Each row was made from one small tree. Brackets hold a mark, then the marks that hang from it, in alphabetical order. Every link used is in the known rows. Write each row's tree.
Known rows:
{Y T W}: -13 -18 15 -11 2 -22 8 15 13 -16 -23 1 -5 18 -16 -7 -13 -19 -35 -20 -8
 -14 10 -9 -14 -18 9 36 8
{R {U {N W}}}: 3 -12 -9 -23 -21 -3 15 -6 -15 -7 -11 11 -8 8 11 -13 0 -2 1 22 -32 2 34
 -23 21 -4 -13 -16 5
{N W}: 0 -6 9 -9 3 -2 -2 1 3 -6 -31 -11 -8 15 7 -6 2 -8 -6 2 -18 -1 15 -6 -5 1
 -5 1 -3
{N J U {W Y}}: -30 2 -1 21 28 20 -4 11 4 12 -15 -4 -6 14 -8 -11 -5 10 14 -10 11 26 2 -3
 26 -8 28 -7 12
{C K}: -24 -2 24 10 0 -14 -12 18 4 8 -19 -11 6 7 15 15 24 -4 9 -15 -3 -10 12 9
 -30 19 11 3 18
{J D N}: 12 -4 12 -8 -20 -21 -12 3 -2 3 11 -6 3 -16 13 12 -4 -3 -21 9 12 -21 5 11
 -15 -9 -6 21 -4
{P {K C}}: -23 -2 1 1 -15 9 -31 15 20 21 -25 -36 -18 -14 -1 -12 -8 -8 17 -20 -7 -33
 3 1 -26 -2 -6 -6 -5
{U {N W} R}: 11 11 -7 -2 4 -11 8 -10 2 -15 -3 5 -16 19 7 -8 3 3 10 15 -42 9 -4 -6 -7
 15 -24 -17 -16
{Q {D {J N}} {P K}}: 20 -4 1 4 0 55 -14 -11 15 2 -12 -13 4 -4 -30 7 11 -5 -7 -9 32 -42 20 10
 -18 1 -16 -6 -17
{N J {U R}}: -14 -12 1 28 29 -7 3 4 20 2 10 -9 14 3 -7 5 17 23 21 0 3 5 -21 3 -13 11
 27 -8 -16
{J D {N W}}: 23 3 10 -16 -13 -16 -2 -3 -11 -8 0 1 -11 1 15 0 -15 -2 -25 17 -2 -17 8 1
 4 -16 -12 8 -10
{U L {N J} R}: 2 9 -13 7 3 -29 28 -13 -3 -27 32 23 3 -10 -12 17 7 11 22 9 -23 27 -32 15
 -16 22 -13 -14 -23
{W {Y T}}: -27 2 7 16 10 3 -21 17 8 12 -8 -9 -14 1 -15 -5 -6 -19 0 -29 3 6 -2 11
 -17 -5 17 30 34
{D J}: 2 0 -1 -14 4 2 -20 -5 1 9 -16 -7 7 -4 3 -9 6 -12 -8 -17 14 -15 12 -1 -19
 19 5 16 0
{J D {N U W}}: 16 1 -1 -6 -5 2 -5 1 -9 7 5 -5 4 -1 19 -2 -8 7 -29 21 6 -12 5 -6 24 -20
 7 -4 0
{C K X}: -16 -11 20 0 -5 -9 -15 18 13 4 -22 -6 13 5 24 8 23 1 11 -23 10 -8 10 14
 -18 18 9 16 11
{N {J D} {W Y}}: -11 11 18 8 14 -11 5 5 -1 4 -2 8 -17 14 -8 -6 -19 1 12 -16 16 16 -11 -4
 5 -12 0 10 3
{P K}: -31 -9 11 3 -1 5 -24 11 25 12 -22 -29 -8 -9 -5 2 12 3 5 -2 -4 -18 18 12
 -36 11 -5 1 8
{W Y}: -26 1 7 14 -4 2 -24 18 17 13 -14 -16 -5 -4 -7 -1 14 -12 16 -17 5 8 7 17
 -20 8 5 18 20
{J {N U}}: -6 -13 -6 8 -6 9 -21 8 4 12 -4 -16 14 -14 13 6 17 5 -14 14 6 -9 18 10 6
 -4 24 4 2
{Y T}: -13 -14 12 -1 8 -10 -7 4 5 3 -14 -11 -5 5 -2 1 -5 -16 -14 -19 -7 -7 4 -2
 -20 -7 15 25 18
{Q {D J} P}: 29 -11 13 5 4 44 2 -18 15 5 -19 -11 25 16 -18 11 14 -23 -3 -32 23 -17 5
 -11 -16 4 -13 8 -12
{J D {N U}}: 4 -7 1 2 -13 -4 -17 4 0 20 17 -14 17 -18 18 10 3 7 -21 14 19 -17 3 5 4
 -15 14 9 5
{U L N}: 1 2 -13 -13 -24 -10 9 -10 -8 -8 8 6 6 -18 7 17 9 -12 -4 7 -24 22 -3 13
 -5 13 -20 -2 6
{N {J D}}: -6 -11 26 3 8 -29 10 -4 2 7 5 -4 5 2 4 12 -8 6 -2 -14 17 -1 -10 -4 -20
 -5 2 18 -8
{D {J {N U W}}}: 18 8 -22 -16 11 22 -19 -5 -18 3 -11 5 3 -1 13 -22 -5 3 -26 15 16 -15 22
 -5 32 1 23 -6 -4
{J D {N {W {Y T}}}}: 5 17 4 2 2 -5 -13 10 -15 -2 9 12 -31 5 -4 -13 -33 -10 -20 -3 8 -7 -7 6
 11 -27 5 22 23
{D {J {N W}}}: 24 11 -12 -26 4 6 -17 -11 -19 -15 -16 12 -12 -1 7 -19 -9 -5 -23 9 7 -20
 23 0 12 6 4 6 -12
{J {N {W {Y T}}}}: -6 12 -3 2 9 6 -16 12 -12 -11 -8 10 -33 7 -13 -16 -21 -13 -12 -3 -2 -1
 10 11 12 -17 14 17 21
{R {U L {N J}}}: -7 -13 -16 -15 -20 -16 35 -11 -21 -18 24 27 11 -23 -6 13 5 3 14 17 -12
 17 4 -4 11 5 -3 -10 -3
{N {U L R} W}: 12 9 -19 10 2 3 9 6 6 -19 12 -1 17 -8 -1 3 18 9 7 24 -26 11 -31 9 4 15
 -1 -23 -6
{Q {D {J N}}}: 35 -3 -1 -14 4 22 -13 -9 0 2 0 -8 6 -2 -13 5 -8 -20 -21 -5 19 -23 22 2
 -8 7 -4 16 -12
{R U}: -7 -25 4 -7 -21 -10 2 9 4 0 -8 -10 13 -11 1 -1 20 -4 8 7 -6 -18 26 -7
 -11 0 4 6 8

Write each row's tree:
-6 -3 13 -5 2 -27 17 -17 -7 10 13 11 -4 6 11 12 -15 7 -1 -10 5 15 -5 -11
 -7 -7 -9 6 -8 -> {U {N {J D}}}
-3 -3 9 26 22 -21 9 2 17 11 27 -5 20 -1 -1 9 5 26 12 0 14 -1 -34 -3 -16
 1 16 -3 -13 -> {N {J D} {U R}}
42 -7 3 1 -3 42 -4 -17 2 -5 -10 -3 17 5 -18 13 11 -18 -13 -15 26 -29 14
 2 -5 -3 -10 7 -22 -> {Q {D {J N}} P}
-11 15 -11 30 16 18 -19 19 19 5 -3 -13 -2 8 -7 -16 15 10 25 5 -9 12 -17
 8 6 10 12 -14 8 -> {N {U R} {W Y}}
5 -5 24 -7 14 -24 19 -9 -6 -5 -6 5 -9 19 5 2 -20 5 -7 -7 4 2 -6 -16 0
 -14 -4 5 -14 -> {N {J D} W}
1 -11 -19 -20 -40 -11 21 -3 -16 -14 17 15 15 -28 2 9 16 -7 7 21 -24 7 11
 0 6 9 -15 -12 12 -> {R {U L N}}
-4 -6 13 4 20 -4 15 -6 -2 13 -3 -2 5 17 11 -1 -14 15 -9 0 14 7 -8 -20 19
 -18 16 -6 -3 -> {N {J D} U W}
35 -11 -6 10 5 60 -7 -14 7 13 -5 -11 31 1 -13 10 16 -10 -17 -9 37 -24 11
 -3 14 -7 10 -3 -12 -> {Q {D {J {N U}}} P}
4 35 -26 6 -11 -3 5 5 -3 -24 20 21 -16 -6 -11 -4 5 -2 26 15 -35 34 -28
 18 4 21 -30 -19 2 -> {U L {N {W Y}} R}
24 11 -26 5 -6 0 4 6 -4 -30 23 10 13 -19 -2 3 13 11 -3 41 -17 0 -21 20
 14 9 3 -23 -14 -> {J {N {U L R} W}}
-21 6 -8 17 10 27 -20 16 10 20 -20 -17 -3 7 2 -15 7 -1 8 -5 0 16 8 1 22
 -3 17 -5 25 -> {N U {W Y}}
2 4 -17 18 -3 -2 0 10 16 -9 22 -11 30 -23 -5 14 29 7 11 15 -13 6 -35 20
 -16 21 5 -11 0 -> {N {U L R}}
-4 -16 -4 -20 -1 -9 31 -13 -20 -14 -7 24 -13 14 3 -12 -9 10 8 16 -19 11
 27 -27 26 -8 -2 -19 -8 -> {R {U {N J W}}}
13 -3 -21 -30 -33 -3 28 -7 -27 -24 7 24 1 -11 5 -3 3 -7 1 30 -36 12 15
 -9 25 2 -24 -21 7 -> {R {U L {N W}}}
-16 -8 -1 -9 -22 11 -32 15 29 17 -25 -33 -11 -17 12 -20 -7 -3 20 -28 4
 -30 1 7 -14 -3 -7 4 -10 -> {P {K {C X}}}
-2 26 -23 24 3 15 -5 20 10 -10 17 0 8 -12 -15 -5 17 5 25 15 -13 22 -37
 20 9 18 3 -19 12 -> {N {U L R} {W Y}}
3 22 -27 0 9 35 -35 7 -12 11 -4 5 -7 -5 -1 -27 -4 0 -10 5 28 -4 16 6 36
 3 26 -2 15 -> {D {J {N U {W Y}}}}
3 4 1 -10 -11 -30 31 -18 -16 -7 31 21 5 -14 4 23 -12 2 0 0 -3 24 -23 2
 -1 0 -19 2 -4 -> {U L {N {J D}}}
-18 8 8 20 20 7 1 7 0 20 4 -2 -5 11 -3 -7 -14 13 7 -11 24 21 -15 -8 25
 -16 18 -2 15 -> {N {J D} U {W Y}}
-13 -15 17 12 15 -9 6 0 7 23 10 -10 19 1 9 11 -3 14 -3 -9 25 1 -12 -11
 -1 -14 23 6 4 -> {N {J D} U}
4 3 12 -15 9 -21 26 -21 -17 -1 1 18 -16 19 15 0 -27 8 -8 1 -8 18 -2 -22
 14 -13 -15 -6 -13 -> {U {N {J D} W}}
-15 16 -7 -3 -3 11 -8 2 -5 7 -16 3 -25 15 6 -13 -6 -11 9 -4 -21 27 16 -1
 16 2 -15 -5 15 -> {U {N {W Y}}}
15 15 -4 2 -5 -40 33 -15 -6 -19 49 27 7 -15 -4 20 -5 13 15 9 -11 20 -47
 9 -19 14 -23 -7 -20 -> {U L {N {J D}} R}
-11 18 5 2 8 -10 13 -8 -13 6 8 19 -26 17 2 -6 -26 5 10 -10 0 31 -7 -10
 19 -9 -13 -1 6 -> {U {N {J D} {W Y}}}
7 -10 5 -21 -9 -23 35 -16 -26 -5 12 28 -10 10 10 -8 -22 12 3 16 -7 4 12
 -34 25 -19 -12 -14 -6 -> {R {U {N {J D} W}}}
8 -7 9 7 7 59 -10 -12 25 13 -22 -23 12 7 -30 6 15 -10 3 -26 25 -33 12 -2
 -28 6 -19 -9 -7 -> {Q {D J} {P K}}
5 6 9 8 7 -39 19 -14 2 -2 31 16 -3 5 2 8 -8 18 15 -1 -6 8 -26 -5 -22 6
 -15 -2 -21 -> {U {N {J D}} R}
